What can hang from each mark:
L: F Z
R: W
C: H N
Z: G W
G: F
F: G W
Y: W
N: W
W: F H N R Z
H: W

Every row comes from one small tree of marks. Brackets hold a mark, then the marks that hang from it, in alphabetical order. Every link used is in the known rows. Which tree was each row made from?
Known rows:
(G (F (W H))): [-0.11 -0.11  0.08  0.01  0.05 -0.04 -0.06  0.12  0.00  0.01  0.14 -0.21
  0.01  0.13  0.05  0.06  0.00  0.21  0.02 -0.10 -0.11 -0.12 -0.22  0.10
 -0.03 -0.08]
(H (W F N (Z G))): [ 0.17 -0.24 -0.15  0.09 -0.02 -0.12 -0.05 -0.14 -0.21  0.07 -0.13  0.06
  0.00 -0.10  0.07  0.06 -0.19 -0.14  0.09 -0.04 -0.02 -0.01  0.20 -0.19
  0.01 -0.19]
(L (F G) Z): [-0.27 -0.10  0.23 -0.12 -0.06 -0.12  0.00 -0.05  0.16  0.07 -0.07  0.21
 -0.02  0.16 -0.16 -0.14 -0.28  0.09 -0.19 -0.24 -0.03  0.00  0.15 -0.14
 -0.34 -0.03]
(N (W F H R (Z G))): [ 0.11  0.20 -0.05 -0.01  0.15  0.03  0.07 -0.14  0.10 -0.07  0.03  0.06
 -0.06 -0.24 -0.21  0.02  0.17  0.13 -0.06  0.02  0.13  0.28  0.17 -0.24
 -0.21  0.04]
(H (W (F G) N R Z)): [ 0.00 -0.21 -0.12  0.00  0.04  0.03  0.08 -0.14 -0.14  0.02 -0.19  0.08
 -0.08 -0.31  0.04  0.21  0.01  0.05 -0.20 -0.06  0.16 -0.03  0.16 -0.16
 -0.21 -0.01]
(L F (Z (W H))): [-0.10  0.09  0.02 -0.04 -0.09 -0.13 -0.02  0.00 -0.02 -0.16  0.13  0.08
 -0.01  0.18 -0.16 -0.16 -0.18  0.07 -0.21 -0.07  0.04  0.27  0.03 -0.02
 -0.06 -0.19]
(Z (G F) (W H N)): [ 0.07  0.03 -0.28 -0.10  0.19  0.03  0.01  0.24 -0.11 -0.10  0.03 -0.03
  0.16  0.29 -0.11 -0.03 -0.03  0.02  0.27  0.24  0.10 -0.10 -0.06  0.11
  0.48 -0.34]
(R (W (F G) H N)): [ 0.13 -0.22  0.10  0.00  0.12  0.20  0.06  0.24 -0.16  0.07 -0.03 -0.15
  0.20 -0.14 -0.02  0.16 -0.13 -0.05 -0.10  0.21  0.11 -0.19 -0.01  0.03
  0.01  0.18]
(Z W): [ 0.05  0.16  0.02  0.02 -0.09 -0.08  0.01  0.10  0.27 -0.06 -0.03  0.09
  0.04  0.25  0.25  0.00  0.02  0.04  0.24 -0.09 -0.13 -0.06 -0.13  0.16
  0.13 -0.18]
(G (F (W H N R Z))): [-0.08 -0.12 -0.16 -0.01  0.15  0.08 -0.02 -0.02 -0.29 -0.03  0.07 -0.14
  0.01 -0.01 -0.10  0.15  0.10  0.11 -0.16  0.07 -0.01  0.00 -0.19  0.11
  0.07  0.05]
(G (F (W Z))): [-0.17 -0.11  0.05  0.09  0.11 -0.10 -0.08 -0.04 -0.04  0.05 -0.07 -0.03
  0.00  0.10  0.12  0.12 -0.05  0.21  0.07 -0.21 -0.21 -0.10 -0.14  0.03
  0.00 -0.07]
(N (W (Z G))): [ 0.11  0.21 -0.02  0.00  0.03 -0.16 -0.07 -0.09  0.27  0.08 -0.17  0.23
 -0.02  0.04 -0.06 -0.15  0.03  0.04  0.34 -0.22 -0.14  0.12  0.09 -0.05
  0.02 -0.07]
(R (W F H N (Z G))): [ 0.22 -0.13 -0.03  0.11  0.17  0.13 -0.08  0.10 -0.37  0.04  0.01 -0.08
  0.22 -0.10 -0.07  0.06 -0.20 -0.17  0.00  0.25  0.01  0.00  0.11 -0.13
  0.18  0.12]
(W H N Z): [ 0.02 -0.03 -0.24  0.06 -0.06 -0.03 -0.06  0.03 -0.37  0.03 -0.06 -0.06
  0.03  0.15 -0.10 -0.14  0.02 -0.30  0.06  0.12 -0.03  0.12 -0.05  0.22
  0.10 -0.02]
(W H Z): [-0.08  0.12 -0.05  0.10 -0.07 -0.10 -0.11  0.03 -0.18 -0.01  0.02 -0.04
 -0.03  0.13 -0.01 -0.20  0.05 -0.11  0.08 -0.07 -0.04  0.15  0.01  0.10
 -0.08 -0.04]
(R W): [ 0.08 -0.02  0.31  0.12 -0.05  0.02 -0.12  0.09  0.21  0.07  0.02 -0.03
  0.09  0.10  0.26  0.00 -0.11  0.00  0.21 -0.19 -0.21 -0.22 -0.17  0.07
  0.01  0.15]
(C H (N W)): [-0.15  0.19  0.05 -0.16 -0.33 -0.23 -0.01 -0.01  0.18  0.12 -0.07 -0.13
 -0.18 -0.04 -0.05 -0.33  0.10 -0.18  0.26 -0.04  0.01  0.01 -0.07  0.25
  0.24  0.05]
(N (W (F G) H R Z)): [-0.04  0.15 -0.04 -0.04  0.16  0.07  0.16 -0.07  0.10 -0.04 -0.12  0.07
 -0.09 -0.37 -0.20  0.10  0.26  0.24 -0.20 -0.03  0.24  0.25  0.15 -0.15
 -0.35  0.09]
(C (H W) N): [-0.18  0.01  0.05 -0.12 -0.45 -0.31 -0.13  0.02 -0.03  0.09  0.02 -0.22
 -0.21 -0.04  0.12 -0.34 -0.03 -0.21  0.20 -0.13  0.06 -0.10  0.00  0.17
  0.24 -0.06]
(L (Z (G F) (W H R))): [-0.10  0.19 -0.06 -0.07  0.21 -0.01  0.01  0.04  0.03 -0.24  0.15  0.06
  0.02  0.20 -0.19 -0.09  0.00  0.24  0.04 -0.04  0.15  0.07  0.15 -0.13
  0.18 -0.24]
(Y W): [-0.19 -0.02  0.22  0.23 -0.08  0.02 -0.07  0.08  0.17  0.15  0.02  0.08
 -0.03  0.16  0.30 -0.12  0.02  0.05  0.16 -0.17 -0.25 -0.18 -0.21  0.13
  0.05  0.04]
(L (Z G (W F N R))): [ 0.15  0.02 -0.07 -0.06  0.12  0.07  0.10 -0.10  0.06 -0.13  0.02  0.15
  0.09  0.11 -0.10  0.11 -0.15 -0.02 -0.05  0.15  0.02 -0.01  0.20 -0.15
  0.15 -0.12]
(C H N): [-0.25  0.09  0.12 -0.12 -0.38 -0.19 -0.07  0.05  0.01  0.13  0.02 -0.20
 -0.13  0.14  0.06 -0.33 -0.01 -0.31  0.22  0.03 -0.04 -0.16 -0.04  0.22
  0.23  0.07]
(Y (W N R)): [-0.11 -0.08  0.06  0.15 -0.04  0.19  0.01  0.00  0.06  0.13  0.04  0.06
 -0.01  0.08  0.19  0.01  0.11 -0.05  0.00  0.03 -0.18 -0.19 -0.28  0.18
  0.13  0.18]
(L (Z G W)): [ 0.08  0.19  0.03 -0.05  0.01 -0.14 -0.07  0.04  0.22 -0.10  0.00  0.21
  0.10  0.33 -0.01 -0.14 -0.19  0.05  0.23 -0.12 -0.10 -0.01  0.18 -0.03
  0.22 -0.26]
(L (F G (W H R)) Z): [-0.16 -0.04  0.22 -0.27  0.01  0.00 -0.04  0.03  0.12 -0.02  0.20  0.05
  0.02 -0.05 -0.28  0.03 -0.15  0.31 -0.56 -0.06  0.06  0.12  0.07 -0.12
 -0.35  0.11]
(C N): [-0.12 -0.03  0.16  0.04 -0.30 -0.13 -0.10 -0.01  0.06  0.05 -0.04 -0.06
 -0.14  0.17  0.17 -0.22  0.02 -0.24  0.23 -0.11 -0.15 -0.16 -0.10  0.19
  0.13  0.07]
(R (W H)): [ 0.09  0.03  0.23  0.09 -0.04  0.04 -0.12  0.19  0.04  0.01  0.15 -0.17
  0.10  0.07  0.12 -0.09 -0.04  0.00  0.11 -0.07 -0.08 -0.09 -0.15  0.12
  0.03  0.15]

Which tree is each row?
[-0.10  0.08  0.00  0.00  0.17 -0.14 -0.01  0.02  0.10 -0.12 -0.04  0.17
  0.05  0.32 -0.05 -0.10 -0.17  0.18  0.26 -0.17 -0.04 -0.07  0.16 -0.09
  0.24 -0.34]	(L (Z (G F) W))
[ 0.20  0.06 -0.14 -0.15  0.07  0.07 -0.14  0.06 -0.13  0.02  0.16 -0.05
  0.14  0.02 -0.16  0.07  0.01 -0.02 -0.15  0.25 -0.07  0.04 -0.03  0.08
  0.18  0.11]	(F (W H N R (Z G)))
[-0.09 -0.13 -0.03  0.21  0.18  0.21  0.03 -0.10 -0.16  0.13 -0.04  0.17
  0.04 -0.08  0.07  0.10 -0.01 -0.04 -0.09  0.17 -0.09 -0.08  0.02 -0.17
  0.12  0.15]	(Y (W F N R (Z G)))
[ 0.07  0.02 -0.09 -0.07 -0.09  0.13  0.02  0.04 -0.06 -0.04  0.19 -0.14
 -0.02  0.12 -0.06 -0.05  0.14 -0.20 -0.07  0.17  0.03 -0.05 -0.18  0.19
 -0.03  0.10]	(W H N R)
[ 0.00  0.23  0.00  0.03  0.00 -0.05  0.03 -0.21  0.28 -0.01 -0.12  0.17
 -0.14 -0.11 -0.01 -0.03  0.23  0.12  0.10 -0.27 -0.06  0.19 -0.05  0.02
 -0.18  0.09]	(N (W R Z))
[ 0.07  0.09 -0.03  0.08 -0.02  0.01  0.10  0.13  0.04 -0.15  0.08 -0.08
  0.05  0.06  0.12  0.09  0.03  0.04  0.00  0.11  0.08  0.08 -0.03  0.01
 -0.01 -0.18]	(Z (W F H))
[-0.09 -0.17  0.03  0.20  0.05  0.28  0.11  0.03 -0.18  0.05  0.16 -0.12
 -0.01 -0.10  0.06  0.09  0.11 -0.04 -0.25  0.23  0.02 -0.06 -0.19  0.04
 -0.02  0.18]	(Y (W F H N R))
[-0.03 -0.08  0.04  0.16 -0.07 -0.07  0.00 -0.26 -0.03 -0.05 -0.03  0.02
 -0.18 -0.27  0.20  0.13  0.05  0.12 -0.11 -0.25  0.04  0.09  0.11 -0.25
 -0.35 -0.02]	(H (W F R Z))
[ 0.01  0.12  0.08 -0.11  0.10  0.11  0.20  0.01  0.32 -0.04  0.00 -0.01
 -0.10 -0.29 -0.15  0.11  0.24  0.25 -0.17 -0.02  0.22  0.10  0.04 -0.09
 -0.38  0.09]	(N (W (F G) H R))
[ 0.14 -0.19 -0.02  0.18  0.09  0.13 -0.03  0.05 -0.42  0.02 -0.03 -0.15
  0.15 -0.15  0.01  0.10 -0.12 -0.17 -0.09  0.17  0.01  0.04 -0.01  0.00
  0.08  0.18]	(R (W F H N Z))
[ 0.00  0.11  0.02 -0.02 -0.24 -0.13 -0.05  0.04  0.10 -0.02 -0.03 -0.12
 -0.18 -0.04 -0.06 -0.28  0.18 -0.11  0.18 -0.09  0.03  0.11 -0.09  0.26
  0.14  0.04]	(C (N (W H)))
[ 0.06 -0.04  0.04  0.08  0.01 -0.08 -0.04 -0.21  0.02 -0.03  0.01  0.08
 -0.11 -0.21  0.12  0.09 -0.03  0.11 -0.03 -0.18  0.05  0.04  0.24 -0.37
 -0.23 -0.07]	(H (W F R (Z G)))
[ 0.15 -0.07 -0.16 -0.04 -0.05 -0.02 -0.13  0.09 -0.26  0.07  0.03 -0.11
  0.11  0.05 -0.05  0.04 -0.04 -0.12 -0.09  0.15 -0.15  0.07 -0.13  0.27
  0.16  0.04]	(F (W H N Z))
[-0.09 -0.14  0.03 -0.23  0.04  0.06 -0.02 -0.03  0.03  0.13 -0.05  0.17
  0.09 -0.08 -0.11  0.19 -0.11  0.13 -0.41  0.07 -0.07 -0.01 -0.08 -0.03
 -0.16  0.18]	(L (F G (W N R Z)))
[-0.25  0.00  0.00 -0.02 -0.29 -0.18 -0.03 -0.18 -0.22  0.01  0.00 -0.19
 -0.26 -0.33  0.06 -0.15  0.04 -0.14 -0.10 -0.04  0.20  0.08  0.15 -0.09
  0.06  0.07]	(C (H (W F R Z)) N)
[ 0.03  0.04 -0.05 -0.18  0.04  0.00  0.01 -0.11  0.09 -0.10  0.09  0.27
  0.09  0.21 -0.21 -0.04 -0.24  0.00 -0.17  0.08  0.00  0.09  0.09 -0.15
  0.13 -0.10]	(L F (Z G (W N R)))
[-0.16  0.25  0.07 -0.20 -0.29 -0.14  0.04 -0.08  0.24  0.06  0.01 -0.13
 -0.22 -0.13 -0.08 -0.26  0.21 -0.11  0.13 -0.03  0.08  0.03 -0.09  0.19
  0.16  0.17]	(C H (N (W R)))
[-0.07 -0.09 -0.18 -0.05  0.16  0.19  0.15  0.00 -0.31 -0.01 -0.07 -0.01
  0.03 -0.19 -0.20  0.16  0.11 -0.08 -0.32  0.28  0.24  0.07  0.14 -0.08
 -0.19  0.13]	(W (F G) H N R Z)
[ 0.15  0.27 -0.06 -0.10  0.01 -0.06 -0.07  0.26  0.18 -0.10  0.13  0.04
  0.14  0.29  0.02 -0.14 -0.01  0.04  0.27  0.11  0.02 -0.01  0.03  0.05
  0.29 -0.26]	(Z G (W H))
[-0.01  0.04  0.06 -0.02  0.06  0.01  0.16  0.15  0.25 -0.04 -0.15  0.11
  0.08  0.04  0.19  0.20 -0.02  0.16  0.04  0.01  0.06 -0.13  0.05 -0.05
 -0.05 -0.17]	(Z (W (F G)))
[ 0.13 -0.25 -0.01  0.05 -0.12  0.03  0.08 -0.18  0.02 -0.01  0.03 -0.08
 -0.12 -0.17  0.17  0.19  0.01 -0.06 -0.12 -0.06  0.03 -0.10 -0.03 -0.09
 -0.22 -0.01]	(H (W F N R))
[-0.12 -0.05  0.25 -0.05  0.06  0.13  0.18 -0.03  0.30  0.02 -0.02  0.05
 -0.05 -0.07  0.10  0.22  0.07  0.13 -0.15 -0.02  0.06 -0.19  0.07 -0.21
 -0.43  0.14]	(W (F G) R)
[ 0.05  0.06  0.02  0.00 -0.06 -0.09 -0.17  0.09 -0.08  0.03  0.10 -0.11
  0.05  0.04  0.03 -0.01 -0.02  0.05 -0.07 -0.03 -0.16  0.11 -0.09  0.15
 -0.02  0.02]	(F (W H Z))
[ 0.23  0.04 -0.10 -0.08  0.13  0.15  0.12  0.01  0.15 -0.09  0.03  0.11
  0.14  0.09  0.06  0.23 -0.03 -0.05  0.04  0.29  0.03 -0.13  0.03 -0.12
  0.19 -0.10]	(Z G (W F N R))
[ 0.12 -0.27  0.18  0.03  0.12  0.16  0.07  0.13  0.01  0.13 -0.16 -0.03
  0.19 -0.09  0.11  0.24 -0.18 -0.03 -0.01  0.09 -0.04 -0.31 -0.02 -0.02
 -0.02  0.18]	(R (W (F G) N))
[ 0.10 -0.29 -0.15  0.16 -0.10 -0.11 -0.01 -0.18 -0.27  0.04 -0.17 -0.01
 -0.08 -0.16  0.15  0.10 -0.11 -0.15  0.01 -0.11 -0.03  0.02  0.08 -0.06
 -0.10 -0.13]	(H (W F N Z))
[-0.08  0.01 -0.26 -0.04  0.21  0.11 -0.02 -0.02 -0.34 -0.05  0.06 -0.01
  0.02  0.11 -0.26 -0.05  0.09 -0.08  0.01  0.18  0.12  0.03  0.03 -0.04
  0.16 -0.02]	(W H N R (Z (G F)))
[ 0.05 -0.15 -0.02  0.10  0.23  0.05 -0.13  0.04 -0.22  0.10 -0.14  0.06
  0.19  0.11  0.02  0.03 -0.20 -0.06  0.26  0.00 -0.13 -0.20 -0.02 -0.04
  0.34  0.05]	(R (W N (Z (G F))))
[ 0.08  0.24  0.04 -0.05 -0.06  0.01  0.05 -0.04  0.34 -0.07  0.11 -0.03
 -0.13 -0.07 -0.09 -0.09  0.28  0.13  0.03 -0.13  0.05  0.16 -0.15  0.10
 -0.20  0.07]	(N (W H R))
[ 0.01 -0.16  0.36  0.07  0.10  0.10  0.04  0.14  0.19  0.09 -0.08 -0.01
  0.13 -0.10  0.20  0.20 -0.16  0.15  0.02 -0.07 -0.04 -0.27  0.03 -0.13
 -0.17  0.17]	(R (W (F G)))
[ 0.16  0.09 -0.24 -0.04 -0.07  0.02  0.02  0.21 -0.05 -0.10  0.03 -0.06
  0.11  0.22  0.04 -0.05  0.05 -0.14  0.13  0.19  0.02  0.02 -0.17  0.32
  0.32 -0.19]	(Z (W H N))
[ 0.02  0.28 -0.08  0.00  0.01 -0.02  0.01 -0.10  0.13 -0.07  0.00  0.04
 -0.13 -0.16 -0.14 -0.10  0.29  0.12  0.00 -0.14  0.07  0.32 -0.04  0.06
 -0.17  0.07]	(N (W H R Z))
[ 0.04  0.21 -0.11  0.05 -0.04 -0.13 -0.02 -0.05  0.06  0.00 -0.09  0.03
 -0.07 -0.06 -0.11 -0.18  0.17  0.03  0.14 -0.17  0.00  0.29 -0.03  0.13
 -0.09 -0.05]	(N (W H Z))
[ 0.00 -0.15 -0.10  0.12  0.05  0.13  0.11 -0.25 -0.20  0.01 -0.09  0.04
 -0.04 -0.08  0.03  0.21  0.04 -0.20 -0.16  0.13 -0.04  0.01  0.02 -0.10
 -0.18  0.16]	(W F N R Z)
[ 0.15 -0.17 -0.13  0.03  0.03  0.00 -0.01 -0.21 -0.14  0.00 -0.04  0.06
 -0.05 -0.19  0.05  0.13 -0.06 -0.06 -0.06 -0.01  0.05  0.00  0.19 -0.26
 -0.06 -0.06]	(H (W F N R (Z G)))
[-0.10 -0.08  0.13 -0.03  0.03  0.04  0.10  0.16  0.04  0.02  0.02 -0.10
  0.02 -0.02 -0.02  0.05 -0.01  0.04 -0.10  0.07  0.13 -0.09  0.11 -0.08
 -0.32 -0.03]	(W (F G) H)
